Every row comes from one small tree of marks. Brackets hold a mark, then the marks that hang from it, in the order of their numbers. Every link used is in the known rows. Which tree was each row made from?
Known rows
(Z590 Z209 Z390 (Z738 (Z634 Z763))): [ 20  15  -4 -11   6  14   3 -16   0  23 -10  -9 -35   1 -14  -7 -10  28
   8   5 -26 -13  19  14  13 -31  -8  10  -6  13  41  30   2   0 -12  28
  32  30   9  -3  18   4  52  -2   7   7 -17  -4 -35  -3   3   9  -3   7
  37 -17  18  43  -1  14   4]
(Z590 Z209 (Z738 Z634)): [  6  -8  -5   3  -2  -3   1  -2  -9   9  -7  -9 -17  -9 -11   0 -15  24
  19   7  -9   2  -2   8   3 -11 -10 -10   1   6  38  16   2   3  -7  24
  28  13   6   5   2 -17  37 -10  -1  20 -12  -3 -14 -14   3  14   2  15
  20 -24   4  28  -5  -5   2]
(Z629 Z167 (Z209 (Z590 (Z738 Z634)))): [ 15 -17  -8  10  -2   5  11 -26 -22 -17 -12   2 -25 -22 -13   0 -18  48
  54   0 -19  -3  36   4   0 -10 -30   1  -5 -16  25   4 -23   2  22  19
   6   0  -9   6 -13  -7  33  -6   8  21  25 -15 -26   2  -3  -9  -3   4
  10 -32  -8  28 -20  12 -19]
(Z167 (Z590 Z209 (Z738 Z634))): [ 14 -12   6 -12  -3   5   5 -11 -11  -2 -11  -4 -12 -15  -5   3 -22  16
  17   3  -9  -7  -8  10  18 -10 -12 -13  12   1  48  20  -6   8  -2  34
  38  17  14  27  -1  -9  44   0  -2  16 -11  -5 -28 -13  -2  25  10  15
  11 -17   0  27  -8   1   9]
(Z738 Z590): [-10  -6   7   8   3   1   9  -6 -11 -11  -5  11   6  -6   3 -14   0  11
   3  -4  11  -3 -12   7  10  -1  -1  -6  -4   5   8   7   3   4  -2  -8
  -4   2   6   5  -3  -2  18  -7  -2   5  -9   6  -7  -2 -12   7  -6  -9
   8   4   3   3  17  12  -1]
(Z209 Z167 (Z590 (Z738 Z634))): [ 21   4 -17  -1  -7   7  11 -42 -23 -15 -14  15  -4 -31  -1 -15 -15  23
  27  15 -38  -2  19  14  -7  12 -23  -5 -13  -6  45   3 -21   7  12  29
  22   3  -1 -21 -13   9  17  16  -1  23   3 -14 -31   4   3   3 -27   1
  16 -19   6  13 -11  11 -20]
(Z763 Z390 Z634): [-17 -11 -10  -8  18  -7  -3   2  17   0  -3  -1  -7  14   5  -1  11  16
  -3  -2  -2 -16   3   1   4  -4   3  -7   2  11   6 -19  -4 -20 -21  23
  10  13  -1  -1   5  -2  -7 -31   3  26   2  -3  -7  16  -3   6 -24 -10
  13  21  13   6   4  11  25]
(Z167 (Z590 Z209 (Z390 Z634 Z763))): [ 32   5  13 -31  21   3   0   5  15   3 -25 -23 -25  16  11 -14 -32  34
 -28  -8 -15 -13 -12  23  41 -40 -21  -5   7  -7  41   0  12  -8   2  49
  29  -7  14  10   4  -6  41   6 -13   6  10  -3 -27   2   4  28  -4   9
  17  15 -12  21   1  20  16]
(Z634 (Z390 (Z590 Z209)) Z738 Z763): [ 31  26 -17 -15  15  13   4   8  16  -1  -8   0 -26  32  13   2 -19  13
  14 -34 -20 -11   6  -9  24 -26  -8  34  -3   4  34   5   0  19 -20  20
  31   2  10  14  21  -1  22 -17  -5  -3  17 -16 -26  -4   3  14  -4   5
  30   6  15  38   3  32  -8]
(Z209 (Z590 Z390 Z738)): [ 17  24  -8 -10   5  16  16 -31  -3 -20 -24  -4 -13 -20  -8 -10 -13  32
  19  11  -4 -15  -1  12 -11   3 -18 -16   5   0  42   9  -5  -2  18  21
  14   4  18   1  -3  22  17  21  -4  -2  -1 -21 -14  11   1  -6 -27  -2
  19 -14  -5  26 -20   9 -14]
(Z629 (Z167 (Z590 (Z390 (Z634 Z738)))) Z209): [ 34  -3   1 -10  33  24  -7  -7 -13 -16 -31  -3 -37   2  -1   9 -23  36
  27 -25 -10 -18  17   6  35 -36 -22   6  21 -18  27   2   0 -11  -9  32
   5   2 -17  22 -13 -11  29  -5 -20   3  42 -15 -35  -1  -1   1 -11   7
  28  10 -17  29 -22  13  -6]
(Z167 (Z590 (Z738 (Z634 Z763)))): [ 22   8  16  -1  -2   6   8 -25 -15   6  -5   9 -18   2   4 -10  -4  10
  17  -8 -37  -1   4   0  23 -13   2 -11  -2   5  29  30 -25   1  -3  27
  41  29   0   5   2  11  41  14   3   7   4   0 -34  -2  -8  17  -7   8
   9  -3  -3   8  -2  10  16]
(Z209 Z167 (Z590 (Z390 (Z634 Z763)))): [ 38  25 -17 -25  16  18   4 -36   9  -1 -21  29 -28  -6  18 -23 -18  18
 -17   5 -36  -8  23  10  22 -20 -30  15 -21  -6  25  -9   3  -7   3  32
   8   3   4 -32  -3  21  30  16   7   6  17 -13 -46  26 -10   6 -31 -10
  32  12  17   1  10  37 -18]
(Z629 (Z167 (Z590 Z738))): [ 18   2  11 -18   2  16  -9 -15  -9 -25 -24 -15 -15 -23   3  10   2  13
  23  -9  -6 -24   0  -5  11 -10 -13  -7   7 -10  17   9 -28 -12  17  18
  -4  -9  -1  24 -12   3   9  10  -2  16  16 -11 -29   2   4   1  -8   1
   2 -12 -27   9 -17  -8  -1]
(Z738 (Z590 (Z209 Z167) Z390)): [  1  -2 -11 -22  -5  29  -1  -5  -4 -12  -4   0 -20 -22  -3 -23 -17  22
 -21   2  16 -35  -3  17  21 -12 -20   8  -7   5  39   3   6   6  -9  12
 -10 -11  17   1   1  -5  31 -12 -14   7 -27 -10 -25  -5   1   7 -12  -8
  42   3  24  29  15  16 -20]
(Z629 (Z209 Z167 (Z590 (Z390 Z763)))): [ 22  -8 -16 -14   0  13  11 -16   1 -10 -12   4 -24  -7   2 -28 -26  45
  -7  -2 -17 -22  24  20  14 -14 -27   7 -17 -16  33  -8 -12   6  17  29
  -3 -14  -1 -24  -6  20  19  12 -17  -1  10 -18 -13  14   8 -10 -11   6
  14  -4  12  28  -7  26 -22]
(Z590 Z209 Z738): [  9   9 -10  -4   4   9  -2   2   5   4 -11 -21  -8  -8   4   5 -11  12
  13   7  -6 -16 -11  -2  -1 -11 -11 -11   5  -3  29  18  -2   3  -5  16
  11  -2  15  22   8  -9  21   1  -4   8  -8  -9  -1 -13   4   6  -2  16
  19 -22   2  20  -2 -10 -11]
(Z763 (Z634 (Z390 (Z590 Z209)) Z738)): [ 14  -8 -14 -10  20  -2   2  16  13 -10 -19  -5  -6  29   7   3 -20  29
  31 -20 -10  -7  -3  -2   7 -13 -17  16  13   6  49 -13  -1  15 -19  26
  28   4   7  22   9 -23  11 -36 -13  21   3 -16 -10  -3   4  22 -15   6
  28  15  14  48 -17  27  -1]
(Z738 (Z634 (Z390 Z590) Z763)): [ 29  -1  -6 -12   4   5  -1 -18  -2  -9   3  17 -18  33   4 -21 -15  18
   3 -15 -22  11  23   9  22 -27 -11  36 -13  20  20   0 -17  18  -6   8
  20   8  -5  -1  -1   0  31 -10   6   6  10   3 -27   9   0  14   2  -9
   7   0   3  20  -8  41  11]
(Z634 Z763): [  7  13  -5  -2  -2   5   5   1  15  20   8  10 -10  15  14  -4   5  -9
  -1  -4 -23  -3  10  -5  14 -15   6   7 -16   7  -7   9  -3  -3  -2   2
   7  10   0 -10  10  13   8   6  14  -3  11   1 -11   7  -6  -4  -3  -1
   9   3  11  -6  17   5   4]
(Z634 Z390 Z738): [ 19   9 -10   5   5  11   3   3  -2 -13   2  -7 -18  13  -1  -1  -7   8
  14 -21 -11   8  -1 -10  -7  -8   3  12  10   5  28   0 -10  12 -12  10
  25   8 -13   6   4   3 -15  -1 -14  -9   6  -6 -12   0  12  -2 -22  -5
  19   5   3  23 -19  11   4]
(Z629 (Z167 Z590)): [ 10 -10  13 -16  -7  12  -6 -10  -5 -16 -15  -3 -14 -13   1  14   4   4
  10 -14   5 -20   3  -6  17 -15 -10   5  -4  -7   1  -1 -20 -14   6  11
  -9  -6 -11  13 -10   1  -4   0   4   8  15  -3 -27   3  -3   3  -2  -7
  -1  -3 -25  -3 -10  -5   1]
(Z590 (Z209 Z167) (Z738 (Z634 Z763))): [ 18   6 -19 -13  -9  17   0 -14   0  22  -1   5 -27  -5  10 -11  -5  11
   5   9 -42 -20  17   6  13 -16 -16  16 -21  -4  38  16 -14  10 -13  32
  18  13   3  -9  13   1  37   0   9  20  -7   1 -40  -8   5  12  -2  19
  36 -11  29  25  13   3 -10]
(Z629 Z167 (Z209 (Z590 Z390 (Z738 Z634)))): [ 13 -14  -7  -6  -1  17   5 -32 -22 -21 -22  -4 -35 -23 -27   0 -18  59
  43   2  -8 -15  43  15  -6 -23 -38   3  -5  -7  43   2 -17  -5  18  24
   2   6  -4   7 -12  -2  44  -1   3  11  14 -18 -30   3   6 -21  -8  -2
  21 -33  -6  47 -32  15 -22]
(Z738 Z590 (Z634 Z763)): [ -3  -2  10   9   3  -6  14 -15 -15   9   8  23  -4   8   5 -25  -3  15
   4  -6 -22   7  10   8  22 -19  10   5 -22  13  17  19   2   5 -15   1
  19  24  -6 -10   0   4  37 -13   7  10  -5   9 -23   2 -15   3   3 -13
  16   7  18   1  34  27  12]
(Z390 (Z590 Z209 (Z738 Z634)) Z763): [ 23  -4   2  -8  12 -17  -1   6  -4  -3 -21 -22  -1  12   4 -14 -31  41
  20  -4 -31  -6   0  38  25 -18 -26  -5 -11  -9  42  15  -6  16   6  28
  32  -1   7   4  10 -15  43 -14 -10  39  -6  -1 -14 -16  13  24   6  16
   4 -18  -9  44  -8  10   0]

Write each row's tree
[  9   8   6 -10  20   7   2  -1   0  -6 -19  -6 -24   5  -3 -20 -33  33
 -12   5  11  -4 -10  20  29 -35 -23  -6  -2   5  33   4  33   3 -13  18
   7  -1  15  14   4 -19  49 -17  -6   8 -12   0 -18  -3  -6  24  -8  -7
  38   6  11  21  19  27  -3]	(Z738 (Z590 Z209 (Z390 Z634)))
[ 33  16  -6 -15  13   5  -3   3  12 -25 -18 -25  -7  28   7 -24 -22  28
   8 -17 -28  -8  -8  21   5 -15 -27  12  -6  -5  29   5 -28  11  21  21
  18 -18   1   9   4   4   7   7 -26  14   9 -10  -6   1  18  17 -15   1
  11  -7 -21  37 -18  20   6]	(Z634 (Z390 (Z590 Z738) Z763))
[ 24   5 -17 -18  10  23   3 -22   3 -16 -20  -6 -27 -15  -2 -26 -26  49
   3   7 -24 -35  18  22   2  -2 -34  -1  -9 -21  46   2 -19   3  25  36
   7 -11  11 -15  -3  20  22  20 -21   5  11 -20 -19  10   6 -11 -23  11
  24 -15   6  37 -10  18 -24]	(Z629 (Z209 Z167 (Z590 (Z390 Z763) Z738)))
[  4   1  11  -1  -2  11  13 -20 -21   7   2  12 -14   6  -8 -30 -11  24
  -3  -5  -8   3  13  24  28 -30  10   9 -17  25  27  26   4   4  -8  11
  16  28   3 -12   7   8  48  -5   5   5 -20   7 -34   5 -15   2  -1 -22
  26  -2  19  18  17  39  13]	(Z738 (Z590 Z390) (Z634 Z763))
[ 15  30 -21 -28  25  17   1  -8  19   8 -15 -16 -25  20  15  -5  -2  13
  10 -13 -22 -37  -2   7  35 -19 -19   1 -14   7  18   5   4  -8 -14  33
  16   4  35  12  16   3  42 -23   6  28  13 -20 -26  -3   0  17 -12   7
  26  -4   7  25  16  19   4]	(Z634 (Z763 (Z390 (Z590 Z209 Z738))))
[ 24  22 -19  -6  41   5  -8  -6   1 -17 -29   7 -13  24  14  -5 -16  13
  17 -24 -23 -11  -8  12  30  -5 -19 -12   9  -1   9 -17  15  -4 -19  32
  20   2  -2   5  -1 -10  12 -21 -15  28  38 -17 -29  -6  -7  13 -22  -7
  15  31   3  11  -1  29   3]	(Z763 (Z390 Z590 (Z634 Z738)))
[  9  15   1 -18   5  18  -5  -4   7  -1 -17 -27 -27 -13 -13  -2 -11  24
   3   7   2 -24  -4  12  -1 -13 -16   0  12   6  39  13   4  -4   0  28
   5   6  23  10  11   1  31   1  -8  -5 -21 -14 -13  -9   9   2  -7   7
  30 -19   0  34 -13  -7  -6]	(Z590 Z209 Z390 Z738)
[ 17   5   6 -18  -2  12   4  -7   6  -4 -12 -18 -12 -15   0   4 -13   8
  12  -2  -2 -22 -21  -4  12  -8 -15 -18  16  -4  41  13  -8   0   4  30
  21   3  21  27  -5  -9  30   9  -5  -3  -6  -8 -13  -9  -8  26   2  23
  19  -8 -10  15  -1  -9  -2]	(Z167 (Z590 Z209 Z738))
[ 14  -5   3 -36  -9  37  -1 -22  -9 -20  -8   6 -25 -17  -1  -8  -8  -5
 -24  -5   3 -28   4   8  18  -4 -12   2  12   1  23  -1 -14  -6   2  20
   0  -7   2  -1 -16  18   8  19 -16  -3  -4  -8 -26  14   4  12  -8  -3
  18  11   0  10 -12   9   3]	(Z209 (Z167 (Z590 Z390)))
[ 14 -19   2 -27  -5  33  -3 -17  -6 -13  -1   9 -37 -14  -7 -12 -20  11
 -14  -8   9 -30  18   3  23 -12 -22   8  13 -10  25  -1 -11  -8  -3  22
 -10 -10   2  12 -20  10  23  14 -25 -15   3 -11 -19   3   5   1   7  10
  14   5   6  20 -17  11 -12]	(Z629 (Z209 (Z167 (Z590 Z390))))
[ 32  19  -2   8  36  -5   3  15   6   7 -23  -7  -2  25  24 -12 -16  20
   0 -14 -44  11 -14  14  19 -16   2  -4  -2 -15  23  -3   4   2 -10  27
  32   6 -20 -11  12  -2   5  -1 -14  19  31   5 -15  -3   3   2 -22   5
  13  22  -4   9   6  15   9]	(Z390 (Z634 Z738) Z763)
[ 37  31  -7 -14  29   1  10 -23   8 -19 -38 -15  -8   1  10 -26 -25  53
   3  10 -39  -1  -8  33   8 -13 -33 -21  -3  -6  49   7  -2  -5  30  44
  31  -3   7  -9   5  14  26  20  -8  15  16 -12 -26  15   0   3 -35   3
  21  -2 -13  22 -12  26  -2]	(Z209 (Z590 (Z390 Z634 Z763) Z738))
[ 32  22  -3  -1  32  -6  -9 -17  -2 -15 -31   3  -1   9  10 -19 -24  16
  22  -3 -24   3  -8  17  14  -7 -38  -9   6 -13  18   4   1   3   7  22
   8 -10   5  14 -15 -10  29  -2 -11  23  19 -14 -12  -7   2  22  -6   3
   3   1 -19  17  -1  12 -11]	(Z390 (Z590 Z738) Z634)
[-12 -12   7 -17  17  -8   2  22   9   3 -19 -14  -1  13   7 -18 -17  51
 -15  -4   4 -22 -15  28  17 -26  -3  -1  -9   7  50   5  13   0  -9  23
  20   5   7   5  19 -15  30 -26 -14  31 -27   2  -6   3  -1  16 -15   0
  40  13  15  32  18  28  16]	(Z738 (Z590 Z209 (Z390 (Z763 Z634))))
[ 10 -25  -3 -10  -7  22  -9 -18  -1  -5   2  10 -19 -11   3  -9 -14   1
   3  -3  -3 -28  13 -12  19  -6 -16   7   6 -18  13   0 -15   5   3   9
  -7 -14  -2   8 -22   7  15   9 -22  -8  12  -9  -8  -4  -6   8  12  14
   5   6   7   6   2   3 -11]	(Z629 (Z209 (Z167 Z590)))
[ 10 -13   8 -23  -6  10  -7   0   4  -8 -15 -12 -15 -13   7  24  -7   9
   5 -14  10 -25   4  -9  21 -26 -18  11   0 -11  16   4  -8  -6   0  15
  -4 -11   5  24 -15 -11  14  -9  10   9   7  -3 -30   0   6  13   7   8
  14  -3 -16   5   0  -5  -4]	(Z629 (Z167 (Z590 Z209)))
[ 26  11   1 -14   6   1  21 -25 -11 -18 -26 -10  -6  -6  -5 -21 -22  54
  15   9 -31  -1   8  41   2 -13 -16 -15  -9   3  56  16 -10   4  26  40
  37  13   5 -19   5  20  30  17  -5  20   4  -9 -30   5   5  -4 -22  -8
  18 -19  -6  37 -21  29  10]	(Z209 (Z590 (Z390 Z763) (Z738 Z634)))
[  9 -18 -19 -25   2   7 -12   8  14  -8 -13   6 -18  17  13  -5 -26  15
  -2 -10  -5 -19  14   5   6 -12 -37  31   1   3  38 -23 -15  10 -12  27
  -3 -13   5   8  -7 -18   9 -30 -12  23  -7  -6 -12  10  10  33  -7  14
  41  17  17  36 -11  19 -12]	(Z763 (Z634 (Z390 (Z590 (Z209 Z167)))))
[ 15 -11   9 -33  -7  21  -5 -19 -20 -17 -30 -23 -43 -23 -13  15 -17  39
  19  -3  -1 -25  12  24  20 -32 -28   3   9  10  51  19 -20 -13  -1  42
  10   9  10  21  -2  -8  47   2  -4  17  -7  -9 -47  -6  10   9  -4   1
  30 -22 -17  38 -27   0   2]	(Z629 (Z167 (Z590 Z209 Z390 (Z738 Z634))))
[ 30  -3 -21 -32 -11  17  -6 -14   9   5  -3  20 -36  23   5 -16 -26  17
  -6 -15 -25  -9  34   6  30 -28 -31  53 -21   7  35  -4 -12  22 -17  26
  18  -1   0  -1   2  -1  38 -17  -2   9   0   1 -37   1  11  25   1   6
  30  -2  25  31   2  43 -13]	(Z738 (Z634 (Z390 (Z590 (Z209 Z167))) Z763))
[ 35  19 -16 -25  19  12   5 -25   8 -16 -34   7 -16   0  16 -27 -28  37
 -24   5 -33 -12  10  31  13 -16 -41   4 -17 -17  30 -13   5   3  12  40
  16 -17  -2 -33  -6  20  15  16  -8  15  18  -1 -34  17   6   8 -33  -7
  22   9  -1  10   1  33 -14]	(Z209 Z167 (Z590 (Z390 Z634 Z763)))
[ 12  23 -21  -8   1   5  20 -41   4   0  -7  10 -22   1   5 -14  -3  26
  21   3 -37  -7  19   2   9  -9 -13 -13 -15  15  29  10 -13  -3  -3  35
  32  28  10 -10  10  19  32  -3  10  20  12 -12 -38  20 -12   0 -34 -12
  19  -4  16  11   9  30  11]	(Z209 (Z590 (Z738 (Z634 (Z763 Z390)))))
[ 12  12  -7 -13  12   0  -5  -2   5  -9 -28 -15  -3   1   2  -2 -17  17
  26  -5  -8 -21 -10  14  12  -3 -30   0   3  -7  26   5   8  10   4  17
   5  -8  24  18   5 -13  35  -8  -7  16  -4 -18  -9 -18   6  18   6  14
  13 -16 -11  33  -8   0 -13]	(Z390 (Z590 Z209 Z738))
[ 35  21   0 -11  33 -12 -10   6  15   0 -35 -20  -6  24  22 -21 -37  34
   7  -4 -42 -12 -15  30  26 -26 -42 -12  -8 -21  32   7   5   9   8  41
  26 -15  14  10   9 -25  45  -5 -13  35  19  -6 -11 -14  14  29  -3  20
  14  -1 -16  31   7  11  -3]	(Z390 (Z590 Z209 Z738) Z634 Z763)
[  7  -4 -37 -21  27  14  -8   9  11 -12 -24  10 -12  12  24   8 -12  20
  10 -21 -20 -39   1   8  28  -2 -16   9   8  -3  38 -23   4  -1 -39  44
  12   9   6  -1   6 -23   3 -46 -11  46   9 -17 -30   4   2  22 -25   7
  42  27  31  35   2  15  -9]	(Z763 (Z390 (Z590 (Z209 Z167))) (Z634 Z738))
[ 22 -11   1  -6  -9  19   2 -29 -27 -18  -9  10 -13 -26  -1 -12 -17   4
   7   8 -28 -12   4  13   9   5 -19  -9  12  -6  42  16 -25  -4   7  32
  21   4  -3   5 -17   6  21  15 -20  19  -8  -2 -30  -8   1  21  -8   9
  15  -6  -4  13 -15   3  -1]	(Z209 (Z167 (Z590 (Z738 Z634))))
[ 14   9  -1   8   4   3   4 -18 -10  16   3  10 -12   6   4 -15   2   6
  15   6 -41   5  10   4   9 -12   4  -1 -12   4  19  28 -18   2  -7  20
  28  32  -3  -5  10  12  34   9  11  11  -2   3 -20  -2  -5   3  -7   7
  19 -13   4  14  -4  13   5]	(Z590 (Z738 (Z634 Z763)))
[ 29  20   1 -18  21  -6   7 -21  13  -9 -33  -6  -6  11  12 -25 -30  53
  -8   1 -30   0   0  30  13 -21 -23  -5 -14  -5  33  -6  11  -2  19  32
  20  -5   2 -18   1   9  20  13  -5  10  20  -3 -27  17   2   4 -27  -9
  11   9  -9   7  -1  32   0]	(Z209 (Z590 (Z390 Z634 Z763)))
[ 33   0 -18 -12  -8  13   8 -25  -6 -22 -13   0 -19  -2   6 -24 -26  44
   7   9 -42  -1  18  20  -4  -2 -29   8 -13  -2  56   4 -39  16  24  43
  33  -6  -8 -25 -10  21   9  17 -13  23   3  -1 -33  11  17   5 -36   0
  26 -13   4  28 -17  31 -10]	(Z209 Z167 (Z590 (Z738 (Z634 (Z390 Z763)))))
